What can hang from each mark:
mifu: beloz
gama: beloz fonu tutud
rifog: tutud
fabo: fonu
fegate: veruraz
veruraz: tutud
tuga: fabo veruraz
tutud: gama mifu veruraz

Every row comes from one small tree of marks. Brackets hold a mark, then the marks that hang from it, in alphabetical order. Every link used is in the known rows. Which tree was each row made from?
Known rows:
[veruraz [tutud [gama fonu] [mifu beloz]]]: 14.2 17.6 16.3 -38.4 28.0 50.9 -6.5 37.5 0.7 28.0 -0.1 7.6 -25.9 12.9 7.7 -5.5 -0.2 -10.8 -5.4
[mifu beloz]: -33.1 -2.8 24.0 -40.8 -7.5 14.5 -2.2 -2.8 16.2 26.7 3.9 9.5 -22.7 -5.2 8.3 -20.3 -17.5 -12.9 7.4
[tuga fabo [veruraz [tutud gama]]]: 79.0 35.3 11.1 -45.4 1.3 6.6 5.1 17.9 -17.0 26.4 1.8 -3.9 22.0 36.7 -22.2 14.9 -3.6 -8.2 11.4
[veruraz [tutud [gama beloz] mifu]]: 15.9 11.6 10.4 -25.4 34.6 32.4 -12.8 43.4 3.3 15.1 -8.8 -5.6 -13.7 6.9 2.6 0.8 5.5 3.5 -6.8
[gama beloz fonu tutud]: -35.9 48.4 19.6 -34.2 -5.4 11.2 45.5 19.6 -25.1 8.9 -61.9 6.4 -20.9 -24.9 10.2 13.4 -3.7 4.8 -52.5
[rifog [tutud gama veruraz]]: 46.3 28.5 18.0 -7.6 26.4 18.3 -34.4 23.4 3.1 13.9 -30.4 13.1 23.2 10.2 20.7 1.7 29.0 -18.8 -10.8
[tuga veruraz]: 16.1 -2.4 3.3 -29.4 2.8 10.8 -4.0 5.8 8.1 13.2 -10.3 -1.8 25.5 22.5 1.2 1.9 7.6 -5.7 5.2
[fegate [veruraz [tutud mifu]]]: 16.1 -4.5 8.6 -23.3 19.0 21.7 -11.1 5.9 12.5 21.3 13.2 5.4 -3.4 30.6 6.8 -8.9 12.3 -33.1 -3.0
[rifog [tutud [gama beloz]]]: 32.6 27.8 17.0 -3.6 19.1 8.6 -10.1 21.0 9.0 2.6 -34.4 4.4 8.5 -10.0 27.3 2.6 22.6 -2.7 -20.3
[veruraz [tutud mifu]]: 7.1 -6.0 5.3 -32.1 28.0 37.9 -0.8 22.0 -18.6 9.2 11.7 3.7 -2.6 20.3 -15.4 4.7 16.4 -3.4 0.9
[fegate veruraz]: 11.1 -0.4 5.2 -0.8 -0.4 -4.9 -10.8 -9.3 25.0 15.2 4.6 3.1 -1.5 15.8 17.9 -11.9 1.3 -30.8 -3.2
[tuga [fabo fonu] [veruraz [tutud mifu]]]: 64.3 6.0 23.8 -59.6 -6.1 13.5 37.5 14.5 -33.5 11.3 -23.4 7.1 20.0 51.8 -43.2 25.0 12.0 -3.2 12.2
[fegate [veruraz tutud]]: 22.7 4.6 -2.0 -16.8 15.2 2.1 -5.3 -3.0 8.7 21.6 18.4 11.6 -9.2 23.7 9.9 -15.8 8.1 -36.8 -4.6
[tutud veruraz]: -2.3 3.6 10.9 -16.0 10.4 4.1 -20.1 16.0 -1.9 19.8 -12.4 8.4 18.5 18.9 -8.0 -3.7 6.7 -10.6 4.6
[tuga fabo [veruraz [tutud [gama fonu] [mifu beloz]]]]: 60.2 30.9 29.8 -65.7 0.0 33.6 10.8 28.8 -11.9 36.8 -6.7 -3.8 18.7 40.5 -20.7 16.2 -3.8 -9.8 9.5
[fegate [veruraz [tutud [gama beloz fonu] mifu]]]: 20.9 14.3 12.7 -19.1 20.8 20.6 -7.8 24.1 23.7 27.3 -5.2 2.7 -12.4 21.8 21.5 -10.0 5.8 -28.8 -14.1
[tutud [gama fonu] mifu veruraz]: 16.2 19.6 31.1 -10.5 22.6 52.2 -37.3 59.0 22.3 27.4 -42.5 -6.9 13.4 24.6 14.3 11.5 4.9 -5.1 -6.5
[gama beloz fonu [tutud mifu]]: -44.5 35.0 35.2 -43.5 -0.1 40.0 38.2 32.4 -19.4 7.5 -70.1 -4.4 -12.3 -16.4 7.0 21.8 4.1 8.8 -50.8
[tuga [fabo fonu] veruraz]: 59.5 10.6 19.6 -37.5 -25.7 -13.0 38.1 -0.8 -20.9 4.7 -31.6 4.4 21.9 37.5 -31.5 22.8 0.8 -1.4 11.2
[tuga fabo [veruraz [tutud mifu]]]: 55.4 14.3 22.3 -61.7 0.4 24.3 14.3 18.1 -25.1 23.4 1.4 -6.0 34.8 45.2 -35.9 22.3 8.1 -4.4 13.4

Which tree is each row?
20.6 25.1 40.2 -23.5 28.0 42.8 -15.6 49.6 7.8 18.1 -55.2 5.8 27.1 11.5 20.0 12.0 35.7 -6.5 -23.5 -> [rifog [tutud [gama beloz fonu] mifu veruraz]]
-46.6 37.5 42.5 -55.2 7.3 41.6 23.5 43.8 -21.2 21.8 -77.8 1.2 0.8 -4.1 1.1 20.2 8.3 1.9 -47.2 -> [gama beloz fonu [tutud mifu veruraz]]
-4.3 5.7 47.9 -40.1 23.4 56.5 -62.6 50.5 41.4 42.6 -33.0 -9.6 1.1 19.8 17.5 -6.3 -8.2 -13.4 12.1 -> [tutud gama [mifu beloz] veruraz]
60.4 32.8 26.4 -56.8 3.0 23.9 18.4 36.7 -13.5 29.2 -16.1 -8.6 24.8 37.5 -21.9 21.9 1.2 0.4 2.5 -> [tuga fabo [veruraz [tutud [gama beloz fonu] mifu]]]
-44.7 20.8 41.5 -56.6 15.0 35.2 -9.7 34.0 -9.1 16.6 -68.8 -11.0 7.4 -5.1 -2.0 15.0 6.1 1.8 -29.1 -> [gama beloz [tutud mifu veruraz]]
71.1 15.6 13.2 -53.5 -10.1 -6.4 42.6 5.3 -37.4 11.4 -17.6 14.2 14.0 45.6 -40.2 19.5 7.2 -6.3 11.0 -> [tuga [fabo fonu] [veruraz tutud]]
-3.3 14.3 37.0 -23.8 7.5 58.7 -18.4 40.7 34.8 25.0 -28.3 -9.0 -21.1 2.5 28.8 0.3 -13.0 -2.9 -5.8 -> [tutud [gama fonu] [mifu beloz]]
78.4 41.0 11.0 -45.3 -1.0 9.5 16.8 21.3 -20.7 27.8 -2.9 0.0 20.4 36.6 -20.5 16.4 -3.0 -8.0 5.4 -> [tuga fabo [veruraz [tutud [gama fonu]]]]
21.2 12.1 16.2 -27.7 19.2 31.7 -14.9 17.4 25.5 34.7 4.4 7.8 -19.4 25.5 23.3 -15.8 1.0 -38.1 -7.5 -> [fegate [veruraz [tutud [gama fonu] [mifu beloz]]]]
-5.3 22.3 40.4 -19.9 22.6 42.2 -23.8 72.1 29.4 30.9 -60.3 -11.4 11.6 13.3 16.1 8.7 2.7 5.4 -14.8 -> [tutud [gama beloz fonu] mifu veruraz]
-14.4 34.5 29.2 -40.5 8.7 55.9 4.4 25.8 -31.4 16.2 -53.5 7.3 4.2 12.7 -1.6 24.7 11.6 -13.3 -35.2 -> [gama fonu [tutud mifu veruraz]]
38.7 12.3 26.1 -5.6 24.1 43.6 -27.7 24.6 9.0 -0.5 -30.4 -2.9 18.4 5.8 22.4 13.1 31.5 -6.0 -12.9 -> [rifog [tutud gama mifu]]
40.8 32.7 -11.0 -9.1 25.0 15.5 2.4 26.8 -12.5 16.4 6.1 13.0 -23.6 7.5 7.4 -3.8 1.2 -8.6 -11.3 -> [veruraz [tutud [gama fonu]]]
15.4 9.1 16.0 -39.3 31.3 47.2 -22.0 33.1 6.3 25.7 5.9 1.1 -23.4 12.6 6.0 -7.4 -1.4 -10.3 3.3 -> [veruraz [tutud gama [mifu beloz]]]
11.0 38.0 7.7 9.5 4.0 -1.6 7.3 37.5 23.6 12.7 -36.6 -5.0 -19.8 -17.0 28.8 -1.0 -15.4 10.1 -22.4 -> [tutud [gama beloz fonu]]
-12.4 31.5 21.4 -29.3 0.2 53.7 18.7 14.4 -30.6 2.0 -44.9 2.2 -8.7 -0.8 5.0 26.0 7.0 -5.6 -38.4 -> [gama fonu [tutud mifu]]
8.1 42.6 18.2 -7.2 14.8 1.8 -13.1 54.1 21.9 31.8 -48.2 3.2 -1.1 1.7 20.6 -4.3 -7.6 -0.4 -17.1 -> [tutud [gama beloz fonu] veruraz]
-4.9 48.1 13.2 -30.4 3.0 28.5 11.8 12.5 -36.9 16.7 -46.0 18.0 -4.6 3.4 2.9 14.5 4.0 -18.0 -37.1 -> [gama fonu [tutud veruraz]]
35.8 24.0 33.3 -16.6 28.6 49.7 -24.8 40.7 2.5 15.8 -43.9 9.0 29.4 19.2 19.2 13.8 37.0 -14.1 -17.9 -> [rifog [tutud [gama fonu] mifu veruraz]]
20.1 13.7 44.8 -37.1 28.3 53.1 -43.4 34.5 15.9 25.9 -36.7 7.5 20.5 16.1 21.7 1.0 28.2 -20.1 -4.8 -> [rifog [tutud gama [mifu beloz] veruraz]]
72.0 31.8 21.4 -52.0 2.3 28.8 11.3 29.9 -17.2 27.3 -8.1 -7.0 26.1 42.5 -23.1 22.9 1.6 -4.8 6.8 -> [tuga fabo [veruraz [tutud [gama fonu] mifu]]]
-12.1 17.2 28.7 -42.5 15.2 48.8 -28.9 16.0 -19.8 11.6 -42.8 -5.1 10.5 11.2 -5.8 18.1 10.0 -13.6 -17.2 -> [gama [tutud mifu veruraz]]
-30.4 32.9 40.8 -60.9 5.2 63.7 3.8 24.1 -23.1 29.2 -52.0 12.1 -7.2 9.6 3.7 13.7 3.2 -19.4 -31.1 -> [gama fonu [tutud [mifu beloz] veruraz]]
21.6 6.3 16.4 -28.6 21.7 28.0 -26.3 13.6 29.6 32.5 8.7 4.1 -17.2 25.2 22.0 -18.2 0.2 -38.0 -1.4 -> [fegate [veruraz [tutud gama [mifu beloz]]]]
